What can hang from each mark:
patov: gubu
ruloz: bolip zikema
fogokub: bolip gege
bolip: ruloz
savu: bufi nagi
nagi: gubu savu
gege: fogokub gama
bufi: gama savu
zikema: ruloz totar
gubu: patov
totar: zikema
gama: bufi gege

Each row was made from one small tree. The marks that hang from a mark follow it in brackets, in alphabetical order. Every link used is in the known rows. Write each row's tree.
In the rows, 128 means zero.
Known rows:
gege(gama): [137 141 103 105 131 121 126 131 109 134 141 124 147 114 152 119 130 147
 158 140 128 132 151 115 112 139 112 147]
savu(bufi(gama(gege))): [158 124  86  93 123 132  91 142 112 110 136  84 127 126 139 125 154  61
 139 128 127 123 138 131 112 120 105 153]
bufi(gama(gege(fogokub)) savu(nagi(gubu))): [160 148  93  89 124 152  84  99 106 111 143 139 142 112 151 171 137  25
 149 183 116 127 120 169 111 139 112 132]
totar(zikema): [128 113 113  93 144 114  91 127 118 125 124 119 146 126 118 127 112 121
 139 136 129 132 150 138 126 130 115 144]
bufi(gama(gege) savu(nagi(gubu(patov)))): [169 137  95  88 125 108  73  94 115 106 147 128 138 153 157 162 149  26
 143 174 107 132 154 161 120 125 106 133]
savu(bufi(gama) nagi(gubu(patov))): [176 132 100  84 125 107  72  96 118 107 147 114 133 121 169 109 162  67
 131 148 140 132 127 138 108 117 137 156]
bolip(ruloz(zikema)): [151 117 105 108 141 109  91 124  99 134 137 116 137 123  85 106 128  97
 144 133 129 120 111 132 120 127 118 147]
bolip(ruloz(zikema(totar))): [150 127  97 111 143 111  98 140 102 143 137 114 134 100 102  94 135 107
 148 144 121 131 122 122 125 124 112 160]
nagi(gubu savu(bufi(gama))): [160 111  92  94 127 128  95  97 131 122 136 117 141 118 145 119 138  42
 136 166 145 128 111 124 104 135 135 139]
ruloz(bolip zikema): [139 100 114 131 146 125  92 101 112 127 124 125 144 145 108 117 135  71
 141 162 124 133 122 129 117 123  96 158]
savu(nagi(gubu)): [133 137 102 101 130 127  90 117 122 130 139 134 146 116 129 133 135  98
 136 146 136 133 129 140 122 136 133 148]
bufi(savu(nagi)): [152 136 100 123 138 135  97 123 107 111 128 138 141 149 133 131 143  40
 148 151 122 140 155 139 122 133 107 140]
gege(fogokub gama(bufi)): [129 157 104  93 132 147 139 137  88 133 130 121 148 111 142 110 138 143
 171 143 134 112 139 109 104 139 113 140]
savu(bufi(gama(gege)) nagi(gubu(patov))): [171 135  91  66 120 115  62 111 113 103 145 102 130 130 149 139 164  43
 131 150 130 118 141 142 115 118 126 153]
ruloz(zikema(totar)): [143 131 103 119 142 127 106 130 107 139 131 113 135  83 125  97 143 111
 141 153 122 142 135 119 124 128 101 169]
gama(bufi(savu) gege(fogokub(bolip))): [110 153  96 100 128 163 124 136  94 121 115 119 144 196  98 136 143  64
 170 170 115  95 179 137 117 131  83 111]
totar(zikema(ruloz(bolip))): [150  84 112 121 152 104  84 115 128 131 120 134 141 167 117 134 117  76
 141 151 117 127 150 126 123 120 103 160]
nagi(savu(bufi)): [144 118  97  96 136 136 103 125 114 114 119 115 138 152 104 107 142  44
 145 142 147 122 140 113 116 136 127 139]
fogokub(bolip(ruloz(zikema)) gege(gama)): [115 154 104 103 119 104  97 127  93 150 144 103 135 146 105 124 118 118
 168 165 116 103 153 124 119 130 104 140]
gama(gege): [123 129  96  94 131 130 101 148 111 121 130 104 138 144 103 141 136 102
 147 131 121 120 152 133 129 134 101 141]
bufi(gama(gege) savu): [159 126  91 113 131 129  99 124 116 111 136 111 135 150 152 152 140  50
 150 156 109 137 149 149 117 128  82 136]
gama(bufi(savu(nagi(gubu))) gege(fogokub)): [130 157  90  76 129 166  95 119  86 114 122 132 142 133 107 157 142  15
 151 167 122 103 140 146 118 139 108 121]
savu(bufi nagi(gubu)): [147 133  95  89 128 134  79 118 113 116 135 122 137 105 128 116 147  55
 128 138 147 127 129 124 115 131 141 150]
gama(bufi gege(fogokub)): [111 149  97  81 131 155 116 151  90 122 120 102 141 142  95 137 142 103
 159 134 130  95 142 132 120 133 101 131]
zikema(ruloz): [160 116 102 120 138 105 109 141 122 134 132 125 130 130 119 117 138 128
 151 131 127 120 140 121 121 133 110 157]
bufi(gama(gege(fogokub)) savu(nagi)): [165 152  95 103 126 155  86 120  98 100 137 124 138 132 140 158 144  26
 156 169 112 128 134 164 112 134 100 141]
patov(gubu): [132 140 105 121 146 123 128 122 110 132 133 125 151 122 137 114 125 136
 148 124 130 132 153 130 126 137 118 158]
ruloz(bolip zikema(totar)): [139 113 107 135 146 130 102 115 115 137 125 122 141 124 134 104 141  72
 144 173 115 148 130 116 121 118  90 169]
gama(bufi(savu) gege(fogokub)): [127 147  95  87 135 159 116 137  84 112 114 120 142 158 107 139 141  53
 164 149 122 108 150 136 118 135  90 115]
gege(fogokub(bolip) gama(bufi)): [113 162 105 104 125 155 145 135  96 139 129 119 149 150 131 107 138 156
 177 162 127  99 163 112 104 135 108 131]

Write each row's tree:
[ 89 167 105 107 113 119 120 137 111 144 138 100 144 161 153 133 126 147
 172 163 121 114 180 121 120 138  99 136]  fogokub(bolip gege(gama))
[113 170  96 109 123 109 106 140  92 159 145  98 133 121 131 110 128 125
 171 177 108 113 167 112 122 126  99 157]  fogokub(bolip(ruloz(zikema(totar))) gege(gama))
[151 128  97  99 123 137  93 123 100 129 146 103 135 140  76 129 130  95
 160 173 113  91 119 162 110 127 106 140]  bufi(gama(gege(fogokub(bolip(ruloz(zikema))))))
[141 116 103  69 134 106  93  95 121 116 127 131 143 155 116 108 139  60
 140 162 148 119 136 121 117 137 142 119]  nagi(gubu(patov) savu(bufi))
[130 133 111 109 133 135 103 121  98 138 134 130 141 144  63 100 123 125
 162 167 130  96 114 146 114 133 120 131]  gege(fogokub(bolip(ruloz(zikema))))
[ 95 153  95  93 124 160 125 152  99 130 119 100 141 179  90 128 142 111
 167 153 124  83 167 134 119 130  98 125]  gama(bufi gege(fogokub(bolip)))
[115 147  89  95 127 150 114 145  85 124 122 119 140 218  74 136 131  55
 175 158 115  86 158 138 117 125  94 105]  gama(bufi(savu) gege(fogokub(bolip(ruloz))))
[150 124  89  66 122 155  93 106 112 112 134 115 140 117 120 147 136  27
 146 177 139 110 108 143 106 145 135 128]  nagi(gubu savu(bufi(gama(gege(fogokub)))))
[138 131  90  91 119 165 105 123 113 111 127 100 137 171 103 129 145  36
 160 182 129  97 148 139 107 136 115 130]  nagi(savu(bufi(gama(gege(fogokub(bolip))))))
[132 140  91  98 118 136 104 143 110 128 148 105 140 181 104 136 129 114
 168 159 116  96 129 159 113 128 111 131]  bufi(gama(gege(fogokub(bolip(ruloz)))))
[141 144 110 102 129 133 118 116  89 144 144 134 146 119  89 105 124 137
 173 177 124 100 135 130 105 138 121 135]  gege(fogokub(bolip(ruloz(zikema))) gama)
[127 181  97 102 123 132  98 136  81 122 127 111 139 148 162 143 145  34
 166 151 117 119 182 112 117 129  89 136]  fogokub(gege(gama(bufi(savu(nagi)))))
[117 169  99 102 125 122 119 135  86 129 124 109 143 151 167 137 134  71
 171 152 118 124 173 111 113 132  79 122]  fogokub(gege(gama(bufi(savu))))
[120 137  95  89 128 148 101 142  80 134 126  97 136 164  40 116 141  88
 163 155 121  68 143 138 118 123 102 132]  gama(bufi gege(fogokub(bolip(ruloz(zikema)))))
[103 167 101  92 123 119 118 152  90 139 129  88 141 136 155 129 132 124
 166 135 124 112 166 103 117 131  94 139]  fogokub(gege(gama(bufi)))
[149 111  97 141 146 114 113 139 129 143 127 131 132 159 154 111 142  94
 153 155 113 137 148 104 123 120  94 171]  zikema(ruloz(bolip) totar)
[179 134 106 104 130 102  83  84 122 111 148 142 144 143 181 136 147  54
 143 176 119 142 140 156 113 125 116 136]  bufi(gama savu(nagi(gubu(patov))))
[139 140 110  87 132 101  86 106 119 121 141 136 146 136 134 126 144 109
 141 152 134 126 140 143 125 130 134 140]  savu(nagi(gubu(patov)))
[140 143  96 117 122 153 118 120 113 114 134 124 141 175 137 147 136  70
 168 185 110 118 150 164 110 134  83 119]  bufi(gama(gege(fogokub(bolip))) savu)
[107 145  95  90 124 138 109 153 101 132 135 116 142 190  68 135 121 121
 170 155 122  92 147 150 124 136 116 122]  gama(gege(fogokub(bolip(ruloz))))
[165 110  94 108 132 131 100 116 123 111 132 103 136 135 140 108 146  37
 142 149 139 127 122 120 107 129 124 147]  nagi(savu(bufi(gama)))
[140 146  87 103 131 147  93 144  90 108 118 104 135 169 103 148 156   4
 149 140 113 112 182 129 126 121  89 137]  gama(bufi(savu(nagi)) gege)
[145 167  99  87 130 159 115 102  85 126 132 155 152 102 153 133 139  66
 162 173 126 119 144 125 101 142 121 127]  gege(fogokub gama(bufi(savu(nagi(gubu)))))
[152 156  94  99 131 139 109 107  95 127 135 139 148 118 156 135 142  52
 152 163 121 126 163 113 107 133 113 133]  gege(gama(bufi(savu(nagi(gubu)))))
[101 164  98  99 115 103 111 149 104 147 147 105 142 174 133 132 114 140
 177 151 118 106 163 122 120 131 110 130]  fogokub(bolip(ruloz) gege(gama))
[100 150  90  89 124 147 113 163  89 133 126  99 141 198  70 123 133 106
 170 141 122  73 153 133 121 125 107 119]  gama(bufi gege(fogokub(bolip(ruloz))))
[129 137  89  98 134 138 109 142  93 115 116 104 136 172 109 142 145  44
 152 135 115 113 173 124 124 126  80 125]  gama(bufi(savu) gege)
[155 141  94 101 129 147 105 121 102 107 135 123 141 134 148 153 135  63
 162 171 114 128 127 159 111 138  92 124]  bufi(gama(gege(fogokub)) savu)
